Each row comes from the steps of one walk. Every step used is in the known rows, and no mark comes twice. Write the walk behind each row, first mark first.
In the rows, 128 means zero.
Known rows
vorino -> dasoz -> maku -> bisuleb -> guge -> fadut: [145 194 115 103 118  75 122 174  91 175 115 156 141 165 114 121 134 188
 142  78  95 148 134 122 136 172]
zulavek -> maku: [154 176 109 122  95 116 143 124 139 133 103 141 106 103 187 182 119 137
 119 145 128 100 125 178 137 141]
bisuleb -> maku -> zulavek: [131 143 151  75 137 132  98 159 107 124 118 157 143 142 146 136 154  84
 140 136 131 145 114 117 100 137]
vorino -> dasoz -> maku -> bisuleb: [155 179 111 121  98  80 125 170 114 164  94 167 141 176 118 120 139 160
 135  86  91 127 125 135 136 166]
bisuleb -> guge -> dasoz -> maku: [157 197 118  98 161 152  85 156  96 153 185 151 167 159 147 158 108 193
 118 126 139 152 137 113 105 163]
fadut -> guge -> maku -> bisuleb: [126 195 131  87 133  75 160 173 118 111 112 139 116  24 133 151 132 189
 127 126 109 118 155 130 177 146]
maku -> dasoz -> guge -> zulavek: [147 163 110 114 118 118 150 148 135 111 153  87 159 133 190 136 104 130
 170 145 173 180 156 158 113  97]
maku -> bisuleb -> guge: [120 181 160  65 137 109  88 152 108 157 145 126 140 120 159 122 115 224
 106 103 138 157 165  94 157 166]
maku -> dasoz -> guge: [151 154  94 129 129 120 134 140 138 111 143  95 148 124 171 136 113 139
 143 151 195 156 169 144 116 108]
guge -> zulavek: [142 165 180  86  99 128 147 156 128 123 147 128 149 154 199 139 101 109
 178 102  88 155 108 166 118 102]
dasoz -> guge -> zulavek -> maku: [169 182 109  89 120 100 192 171 176 126 145 130 137 130 211 163 109 140
 189 141 111 161 140 160 126 125]
fadut -> maku -> bisuleb -> guge -> dasoz -> vorino: [179 157 172  89 135 120 119 148 116 135 152 120 102 102 158 149  94 252
 148 119 141 134 155 108 154 172]
fadut -> guge -> maku: [136 190 119 104 137  90 163 164 127 104 114 144 119  32 127 163 130 159
 132 131 112 108 142 133 164 126]
zulavek -> maku -> fadut -> guge: [145 174  86 123 123  72 168 125 157 131  90 149 110  62 163 206 139 187
  91 148 140 130 143 156 157 157]
vorino -> dasoz -> maku: [166 172 100 139 102  96 130 161 123 157  97 172 142 184 112 131 136 130
 140  93  94 114 111 140 122 148]
guge -> dasoz -> maku: [177 177 125 122 126 148 108 176  94 122 165 174 150 166 169 148 114 153
 131 129 117 116 126 173  82 172]
zulavek -> maku -> bisuleb -> guge: [133 199 118  86 107 100 126 134 122 157 116 125 116  91 185 172 117 203
 105 136 130 135 148 147 161 170]
vorino -> dasoz -> maku -> bisuleb -> guge: [152 189 106 115 111  83 118 168 111 176 106 162 149 177 111 125 135 175
 131  88  97 139 128 118 139 168]
vorino -> dasoz -> guge: [165 167 100 124  94 106 158 165 153 159  94 157 121 173 158 144 133 154
 164 124 133 119 140 120 118 145]
guge -> maku: [129 167 112  98 144 116 130 182  97 109 156 127 124 101 140 159 102 150
 170 138 130 106 134 150 147 124]
vorino -> dasoz -> maku -> zulavek: [160 158 103 115 111  92 117 176 132 173 107 173 143 183 124 112 145 125
 142 113 105 128  94 138 107 153]
fadut -> maku -> dasoz -> vorino: [183 133 145 135 120 121 138 114 135 106 135  93 105 102 150 147  93 173
 161 123 167 120 145 136 142 115]
vorino -> dasoz -> guge -> zulavek -> maku -> fadut: [159 177  91 114  89  82 187 171 156 165  98 147 128 169 178 168 129 168
 181 130 122 155 131 140 124 148]
dasoz -> maku -> fadut -> guge: [164 162  82 128 187  55 140 159 152 117 134 178 168 108  83 147 144 165
  90  95 103 156 139 128 150 152]
bisuleb -> guge -> maku -> dasoz -> vorino: [114 198  97  84 164 121 107 143  94 147 184  88 155 115 135 159  95 194
 157 120 167 157 156  96 146 123]
vorino -> dasoz: [149 163 130 131  75 119 130 146 122 160  83 157 115 175 150 143 131 139
 144 109 125 102 120 132 119 139]

Write each row's walk
[160 171  80  94 163 101 166 197 152 112 164 132 131 108 157 154 108 164
 185 152 144 131 163 130 141 132]	dasoz -> guge -> maku
[141 188  93 124  81 106 151  99 135 137 108  98 114 103 199 172 113 141
 137 128 156 117 144 176 131 133]	zulavek -> maku -> dasoz -> vorino
[121 153  89 101 173  87 135 183 103 112 159 130 133  98 125 179 110 192
 153 141 153 135 147 135 155 139]	guge -> maku -> fadut
[126 197 108 106 128  82 170 148 124 107 119 114 123  33 135 156 126 162
 145 119 131 120 155 131 159 121]	fadut -> guge -> maku -> dasoz -> vorino
[156 183 156  99  89 156 128 144 112 140 153 150 117 165 223 150 106 170
 162  98 134  96 144 145  77 172]	guge -> dasoz -> vorino
[138 208 140  97  86  82 197 125 152 122 100 119 128  56 190 163 127 137
 149 105  91 146 129 159 147 116]	fadut -> guge -> zulavek -> maku -> dasoz -> vorino
[157 176  95 131 115  62 158 168 134 158  95 173 152 163 109 150 145 158
 139  91  89 152 115 134 134 151]	vorino -> dasoz -> maku -> fadut -> guge -> zulavek
[130 166 125 120 101 118 125 102 127 128 134  87 137 137 179 124 108 136
 150  89 173 132 159 136 115 111]	maku -> dasoz -> vorino
[147 200 148  98  92  89 190 140 152 118  97 142 125  54 182 170 130 134
 136 121  80 139 118 163 150 118]	fadut -> guge -> zulavek -> maku
[183 130 177 108 128 112 123 153 126 111 127 128  94  88 145 139 102 212
 136 130 134 119 145 132 164 149]	fadut -> maku -> bisuleb
[127 174 131 111 112 127 124 114  90 104 109 114 150 143 141 156 134  94
 157  90 144 146 156 116 116 119]	bisuleb -> maku -> dasoz -> vorino
[112 189 173  48 146  98  95 161  80 158 157 115 125 103 164 117 114 241
 120  92 136 169 173 101 154 172]	maku -> bisuleb -> guge -> fadut
[152 169  72 118 120  83 169 188 138 154 110 149 123 154 140 164 129 184
 179 137 143 134 147 119 134 152]	vorino -> dasoz -> guge -> maku -> fadut
[161 147 184  91 149 111 137 157  80 109 153 119  76  81 155 141 102 192
 168 111 137 129 144 151 132 136]	guge -> fadut -> maku
[133 201 137  76 129 129 126 134 122 159 162 115 156 136 179 173 100 166
 147 123 116 176 119 126 137 122]	bisuleb -> guge -> zulavek -> maku
[140 172 120 108 125 126 142 146  97  93 122 113 166 142 149 163 132  92
 171 130 144 178 154 133 115 110]	bisuleb -> maku -> dasoz -> guge -> zulavek
[178 146 133  74 173  94 162 188 146 122 169 128  97  93 176 127 115 191
 185 147 156 156 158 130 119 145]	dasoz -> guge -> fadut -> maku -> zulavek
[138 205 120  87  99 112 124 142 108 158 123 130 114  99 202 179 114 215
 110 147 135 134 148 157 146 184]	zulavek -> maku -> bisuleb -> guge -> dasoz
[159 162  85 141 121  75 133 163 127 160  99 176 148 182 103 146 142 159
 130  96 110 136 122 129 127 157]	vorino -> dasoz -> maku -> fadut
[117 179  94 101 132 106 137 157  91 115 162  84 134 100 152 150  95 155
 188 120 158 124 153 148 142 117]	guge -> maku -> dasoz -> vorino
[172 167 117 113 109  93 169 175 126 152 106 144  96 146 155 146 125 184
 186 122 136 130 147 126 123 151]	vorino -> dasoz -> guge -> fadut -> maku
[131 147 125 110 153 108 122 141 102 104 108 158 150 142 114 184 149 133
 123 112 139 157 150 103 131 143]	bisuleb -> maku -> fadut
[142 154 119 117 149  89 146 150 137 122 120 165 131  87 150 183 142 216
  89 135 159 148 158 121 130 166]	maku -> fadut -> guge -> dasoz
